Known rows, with every step that occurs
Y, R, L, P, D, E: [-2.10, -1.46, -1.07, -4.21, -2.74, -1.47, -1.17, -5.80, -1.19,  0.91,
  4.19,  2.11, -0.79,  4.12,  0.05, -2.09,  0.93, -1.17, -0.03, -1.05,
 -0.93,  0.85,  2.19]
P, S: [-1.80, -2.70,  1.51, -1.39, -3.04,  1.05,  1.04, -2.74, -1.23,  0.82,
  0.34,  0.80, -1.69,  0.29, -0.83, -1.06, -0.43, -1.49, -2.40,  0.39,
  0.04, -1.41,  0.31]
Y, R, L, P, S: [-1.89, -1.82, -0.25, -4.25, -2.66, -0.95, -0.06, -4.19, -1.65,  0.44,
  4.73,  1.17, -0.87,  3.65,  0.20, -1.51, -0.73, -1.25,  0.25, -0.97,
 -0.74, -0.39,  0.66]
L, P, D: [-0.62, -2.74,  0.32, -2.01, -1.89, -0.39, -0.84, -4.56, -1.63,  0.98,
  1.28,  1.69, -1.13,  1.05, -0.48, -1.58,  0.58, -1.41, -1.02, -1.41,
 -0.50, -0.77,  1.02]
L, A, R, P, D, E: [-2.51, -0.81,  0.90, -3.36, -3.37,  1.26,  0.34, -6.77, -0.78,  2.06,
 -0.14,  3.22, -2.12,  2.42,  0.25, -3.12,  2.00,  0.16,  0.82, -2.52,
 -0.09, -0.71,  2.41]
M, R: [-0.58,  1.51,  1.44, -0.56, -0.44, -0.59, -1.52, -2.10,  0.39,  0.29,
  0.08,  0.82, -0.24,  2.02,  0.57, -1.50,  0.37, -2.52, -0.21,  0.28,
  0.34,  0.35,  0.82]
E, P: [-1.06, -1.23,  1.53, -1.53, -0.13, -0.13, -0.83, -2.50, -2.82, -0.88,
 -1.26, -0.81, -0.28, -0.39, -1.38, -1.11,  0.76, -2.30, -0.54, -1.89,
  0.57, -1.62, -0.53]
L, P, R: [-1.71, -2.00,  0.09, -2.04, -1.31, -0.57, -0.09, -4.67, -1.22,  1.02,
  1.37,  1.40, -0.55,  0.56, -0.32, -2.15,  0.01, -1.52, -0.48, -1.42,
  0.01, -0.79,  0.68]
R, L, A: [-0.43,  0.76,  1.05, -2.65, -1.79,  1.11, -1.87, -2.57, -1.34,  0.29,
  1.95,  0.94, -2.18,  0.61,  0.19, -1.69, -0.96, -0.39,  0.26, -0.77,
  0.51,  0.09, -1.03]
D, E, P, R, L, A: [-3.12, -0.78,  0.11, -3.23, -2.56,  0.29, -0.02, -5.60, -2.60,  1.16,
  0.15,  0.85, -1.87,  1.21, -1.75, -3.35,  1.41, -0.31,  0.50, -1.79,
 -0.35, -1.45,  0.65]
S, R, P, D: [-1.04, -1.07,  1.49, -2.17, -3.72,  0.79,  0.58, -5.08, -1.32,  0.15,
  0.92,  2.87, -2.48,  1.33, -0.35, -2.71,  1.15, -1.71, -1.35, -1.64,
  0.89, -0.38,  1.18]
Y, R: [-0.83, -1.05,  0.64, -1.64, -1.17, -0.93, -1.03, -2.35,  0.99, -0.26,
  2.07,  0.35,  0.15,  1.17,  0.52, -1.53, -0.05, -2.74,  0.43,  0.33,
  0.20,  0.49,  1.19]
E, P, R: [-1.99, -1.77,  1.22, -1.55, -1.76, -0.28,  0.31, -4.31, -2.27,  0.29,
 -0.50, -0.23, -0.45, -0.96, -2.20, -2.94,  0.90, -2.63, -0.27, -1.42,
  0.24, -1.94, -0.12]
R, P, D, E: [-1.97, -3.42,  0.40, -2.61, -2.00,  0.05, -0.48, -5.60, -1.65,  1.02,
 -0.24,  2.62, -1.31,  2.11, -0.27, -1.05,  2.07, -0.78, -2.28, -1.47,
 -0.43, -0.39,  2.15]
M, R, L, A: [-0.32,  2.81,  1.23, -2.25, -1.15,  0.06, -2.09, -2.80, -0.27,  0.67,
  1.84,  1.26, -1.75,  2.90,  0.62, -2.38, -0.37, -1.15,  1.56, -0.24,
 -0.10,  0.16, -0.19]
S, R, L, A: [-0.88,  2.47,  1.40, -2.62, -3.50,  1.67, -0.40, -3.16, -1.00, -0.28,
  2.22,  1.83, -3.41,  1.03,  0.11, -3.19, -0.63, -0.65,  0.54, -0.95,
  1.49,  0.44, -0.59]
A, R, P, S: [-3.29, -1.47,  1.87, -3.27, -3.45,  1.13,  1.65, -5.37, -2.28,  1.06,
  0.12,  2.29, -0.80,  1.91,  0.12, -1.55,  0.67, -0.84, -1.71, -2.40,
  1.04, -0.86,  1.00]
L, S, R: [-1.40,  0.21,  0.93, -1.85, -3.84,  0.38,  1.77, -3.13, -1.18, -1.88,
  0.98,  2.34, -3.07,  1.15,  0.72, -2.41, -0.09, -0.81, -0.50, -1.39,
  0.22, -0.20,  0.67]
P, D, E: [-1.88, -2.23,  0.39, -1.33, -3.28,  0.37, -0.46, -4.85, -0.56,  1.56,
 -0.15,  2.02, -1.47,  0.86, -1.03, -1.98,  1.71, -1.33, -2.60,  0.29,
 -0.10,  0.28,  2.30]
M, R, P: [-0.80,  0.34,  1.35, -1.74,  0.51, -0.83, -1.49, -3.02, -0.56,  0.04,
  0.15,  1.49, -0.16,  3.20,  1.15, -0.78,  0.90, -1.95,  0.09, -1.25,
 -0.06, -0.25,  0.79]
S, Y, R: [-0.65,  1.35,  1.76, -3.07, -1.53,  0.28, -0.50, -1.93, -1.08, -0.67,
  2.44,  1.07, -0.47,  0.76,  0.61, -1.27, -0.43, -0.92, -0.12,  0.23,
  0.48,  0.55,  1.42]
D, E, A, R, L: [-3.29,  2.36, -0.46, -2.75, -3.51,  0.91, -0.52, -4.38, -2.52,  0.72,
  0.83,  1.27, -0.98,  0.97, -0.18, -2.70,  2.17, -0.58, -1.76, -1.46,
  1.90,  1.11,  1.47]
Y, R, L, S: [-1.28, -0.46, -0.28, -3.82, -2.89, -1.40, -0.16, -3.41, -1.07, -1.41,
  4.34,  1.51, -1.22,  2.88,  1.06, -1.76, -0.63, -1.38,  0.62, -0.79,
 -0.84,  0.82,  0.42]
A, R, P, D: [-2.23, -0.96,  1.55, -2.89, -3.44,  0.70,  0.26, -6.21, -1.79,  1.17,
  0.38,  2.78, -0.63,  1.33, -0.07, -2.32,  1.51, -1.64, -1.43, -2.51,
  1.06,  0.16,  1.44]

Rows
[-2.49, -0.35, -0.24, -1.68, -5.02,  0.78,  0.26, -5.68, -1.37,  2.14,
  0.08,  2.01, -1.56,  0.17, -1.24, -3.85,  3.05, -1.39, -1.82, -0.56,
  0.70, -0.08,  2.90]  P, D, E, A, R
[-2.56,  3.70,  1.73, -4.93, -4.47,  1.31,  1.07, -4.51, -4.20, -1.05,
  2.39,  2.86, -1.77,  1.63,  0.70, -2.02, -0.58,  0.87, -1.46, -2.45,
  1.33,  1.44,  0.17]  A, R, L, S, Y
[-1.85, -0.09,  0.77, -2.35, -3.37,  0.20, -0.51, -4.42, -1.50,  1.05,
  2.44,  1.32, -1.08, -0.21, -0.98, -2.79, -0.59, -1.87, -1.85, -0.02,
  0.93,  0.78, -0.54]  P, R, L
[-1.16, -0.43, -0.31, -3.88, -1.01, -1.45, -1.65, -3.56, -1.25, -0.28,
  4.37,  0.90, -0.07,  3.13,  0.80, -1.30, -0.55, -1.51,  0.72, -1.46,
 -0.08,  0.86,  0.40]  Y, R, L, P
[-1.81, -0.69, -0.10, -2.27, -4.45,  0.92,  0.76, -5.41, -1.94,  0.64,
  0.57,  2.84, -2.97,  1.41, -0.53, -3.55,  3.00, -0.92, -1.20, -1.57,
  0.72, -0.83,  2.29]  S, R, P, D, E, A
[-1.48, -1.12, -0.93, -4.82, -4.41, -0.36,  1.69, -5.15, -3.33, -0.64,
  2.92,  3.40, -2.81,  2.79,  0.72, -2.63,  2.35,  1.21,  0.40, -1.67,
 -2.14, -1.38,  3.38]  L, S, Y, R, P, D, E, A
[-0.73, -2.57,  1.39, -1.46, -2.22, -0.07, -0.39, -4.24, -2.76,  0.31,
 -0.66,  0.10, -0.93, -0.52, -2.37, -2.42,  1.45, -2.53, -0.88, -1.37,
 -0.27, -2.05,  0.21]  E, P, D
[-1.49,  1.25,  1.74, -1.84, -2.38,  1.60, -0.23, -3.70,  0.09,  1.07,
  0.00,  1.38, -1.55,  0.32,  0.51, -2.93,  0.08, -0.80,  1.38, -1.42,
  1.05, -0.26,  0.58]  L, A, R
[-0.88,  2.35,  1.54, -4.32, -2.27,  0.28, -1.01, -2.32, -2.33, -0.68,
  3.90,  1.23, -0.71,  1.47,  0.49, -1.30, -0.92, -0.47, -0.60, -0.12,
  0.74,  1.37,  0.52]  S, Y, R, L
[-0.48,  0.31,  0.32, -3.29, -1.98, -0.19, -1.67, -2.95,  0.28,  0.21,
  3.94,  0.84, -1.35,  2.15,  0.70, -2.38, -0.72, -1.40,  2.19, -0.20,
 -0.24,  0.28,  0.16]  Y, R, L, A
[-1.80,  0.11,  1.07, -4.80, -2.78,  1.18,  0.23, -3.68, -4.90,  0.13,
  3.04,  1.80, -2.07,  2.03, -0.34, -0.54, -1.17,  1.14, -2.30, -1.69,
  0.17, -0.65, -0.33]  R, L, P, S, Y
[-1.65, -0.86,  1.75, -3.41, -3.79,  0.95,  1.66, -2.71, -1.75,  0.50,
  2.47,  1.35, -1.65,  1.29, -0.36, -1.60, -0.67, -0.38, -0.97,  0.70,
 -0.31, -1.19,  1.56]  P, S, Y, R
[-1.48, -2.34, -1.37, -2.11, -2.41, -0.21, -0.57, -5.08, -2.16,  1.37,
  0.77,  1.67, -1.69,  1.16, -0.68, -2.35,  2.53, -0.57, -0.98, -1.45,
 -0.69, -1.26,  2.43]  L, P, D, E, A
[-1.33,  0.29,  1.53, -4.68, -4.48,  1.54,  1.22, -3.28, -2.27,  0.99,
  3.91,  1.72, -2.89,  1.96, -0.23, -2.30, -1.32,  0.74,  0.62,  0.36,
 -0.74, -1.27,  0.87]  P, S, Y, R, L, A
[-0.89,  1.88,  0.81, -5.19, -1.39, -0.21, -1.16, -3.04, -3.10, -0.77,
  4.31,  1.54, -0.67,  2.48,  0.81, -1.05, -0.90,  0.27,  0.08, -1.35,
  0.28,  0.82,  0.76]  S, Y, R, L, P
[-4.11,  0.47, -1.02, -3.95, -4.31,  0.83,  1.04, -5.66, -3.68,  1.58,
  1.55,  1.86, -1.75,  2.51, -0.51, -2.68,  2.04,  0.38, -1.63, -2.19,
  0.74, -0.61,  1.81]  D, E, A, R, L, P, S
[-3.61,  0.32,  0.32, -4.82, -3.63,  0.15,  1.61, -5.74, -5.29, -0.59,
  0.68,  1.96, -2.21,  1.76, -1.40, -2.62,  1.25,  1.06, -1.31, -2.35,
 -0.65, -0.93,  1.02]  D, E, P, R, L, S, Y
[-2.51,  2.59,  1.56, -3.13, -3.10,  0.87, -0.78, -4.24, -2.05,  0.22,
  1.53,  1.52, -0.30,  0.94,  0.08, -2.00, -0.25, -1.48, -1.78, -1.64,
  2.44,  2.00, -0.30]  A, R, L
[-1.30, -0.44, -0.06, -4.12, -3.19,  0.23,  0.01, -4.59, -2.70,  0.53,
  2.51,  2.39, -1.42,  1.96,  0.11, -2.42,  2.44,  0.23, -0.11, -0.82,
 -0.66, -0.63,  3.28]  S, Y, R, P, D, E, A
[-1.66,  0.25,  1.72, -2.95, -1.55,  1.38, -0.23, -4.52, -0.82,  0.77,
  0.08,  2.03, -1.41,  1.33,  1.12, -2.22,  0.61, -0.27,  1.57, -2.86,
  0.77, -0.76,  0.62]  L, A, R, P
[-2.88,  0.19, -1.08, -3.39, -6.43,  0.51,  1.14, -6.61, -3.03,  1.10,
  1.88,  3.07, -2.72,  1.58, -0.81, -3.94,  2.61, -0.11, -1.66, -1.46,
 -0.16,  0.23,  2.27]  P, D, E, A, R, L, S
[-1.60, -0.71,  0.83, -2.97, -3.06,  0.15,  1.76, -3.95, -2.02, -2.18,
  0.97,  2.98, -3.00,  2.26,  1.21, -1.76,  0.42, -0.34, -0.32, -2.79,
 -0.13, -0.71,  0.68]  L, S, R, P
[-3.38,  1.93, -1.13, -3.57, -2.64,  0.33, -0.61, -5.02, -3.20,  0.60,
  1.31,  1.58, -0.96,  1.98,  0.16, -2.47,  2.23,  0.12, -1.11, -2.71,
  1.41,  0.64,  1.55]  D, E, A, R, L, P
[-1.68,  0.76,  0.59, -3.13, -1.81, -0.70, -0.58, -4.01, -2.18,  0.97,
  2.63,  1.60, -1.27,  4.36,  0.14, -1.47, -0.41, -1.02, -0.46, -1.00,
 -0.55, -0.54,  0.13]  M, R, L, P, S
[-3.76, -1.29, -0.40, -3.78, -3.31, -0.66,  1.18, -6.10, -3.83, -0.27,
  0.45,  1.48, -1.84,  1.93, -1.43, -2.73,  1.53, -0.30, -0.98, -2.30,
 -0.91, -1.02,  0.87]  D, E, P, R, L, S
[-1.97, -1.57,  0.02, -5.02, -3.88, -0.45,  1.67, -5.52, -2.72, -0.72,
  2.56,  3.84, -2.43,  3.74,  0.96, -1.69,  1.40,  1.20, -0.13, -1.64,
 -2.16, -0.51,  3.40]  L, S, Y, R, P, D, E
[-3.82, -1.53,  1.03, -2.23, -3.56,  0.80,  2.23, -4.67, -2.84,  0.09,
 -1.26,  0.89, -2.40,  1.96, -1.95, -2.38,  1.84, -0.88, -1.57, -1.50,
  0.30, -2.03,  1.62]  D, E, P, S, R
[-2.25, -1.12,  0.79, -2.47, -3.85,  0.79,  0.80, -5.85, -1.32,  0.51,
  0.44,  3.34, -2.60,  2.39, -0.27, -2.65,  2.10, -1.01, -1.76, -1.62,
  0.69,  0.03,  2.22]  S, R, P, D, E
[-1.39,  0.03,  1.63, -2.12, -1.87,  0.83,  0.20, -3.42, -1.28, -0.98,
  0.52,  2.06, -1.84,  1.41,  0.63, -1.60,  0.60, -1.48, -1.01, -2.06,
  1.55, -0.05,  0.46]  S, R, P
[-1.20, -0.11,  0.35, -3.22, -2.67,  0.05, -0.27, -3.13, -2.78, -1.56,
  2.42,  1.71, -2.06,  1.43,  0.54, -0.90, -0.87, -0.31, -1.52, -1.41,
 -0.13,  0.60, -0.85]  R, L, S
[-0.46, -0.79,  1.21, -1.75, -1.35, -0.75, -1.06, -4.57, -0.59,  1.16,
  0.55,  2.34, -0.85,  3.14,  0.22, -1.84,  1.42, -2.16, -0.28, -0.80,
 -0.72, -0.64,  1.53]  M, R, P, D
[-3.38, -1.09,  0.98, -3.17, -3.49,  0.58,  0.54, -7.03, -1.74,  1.54,
 -0.22,  3.26, -0.76,  2.39, -0.07, -2.21,  2.38, -0.84, -1.99, -2.53,
  0.89,  0.47,  2.53]  A, R, P, D, E
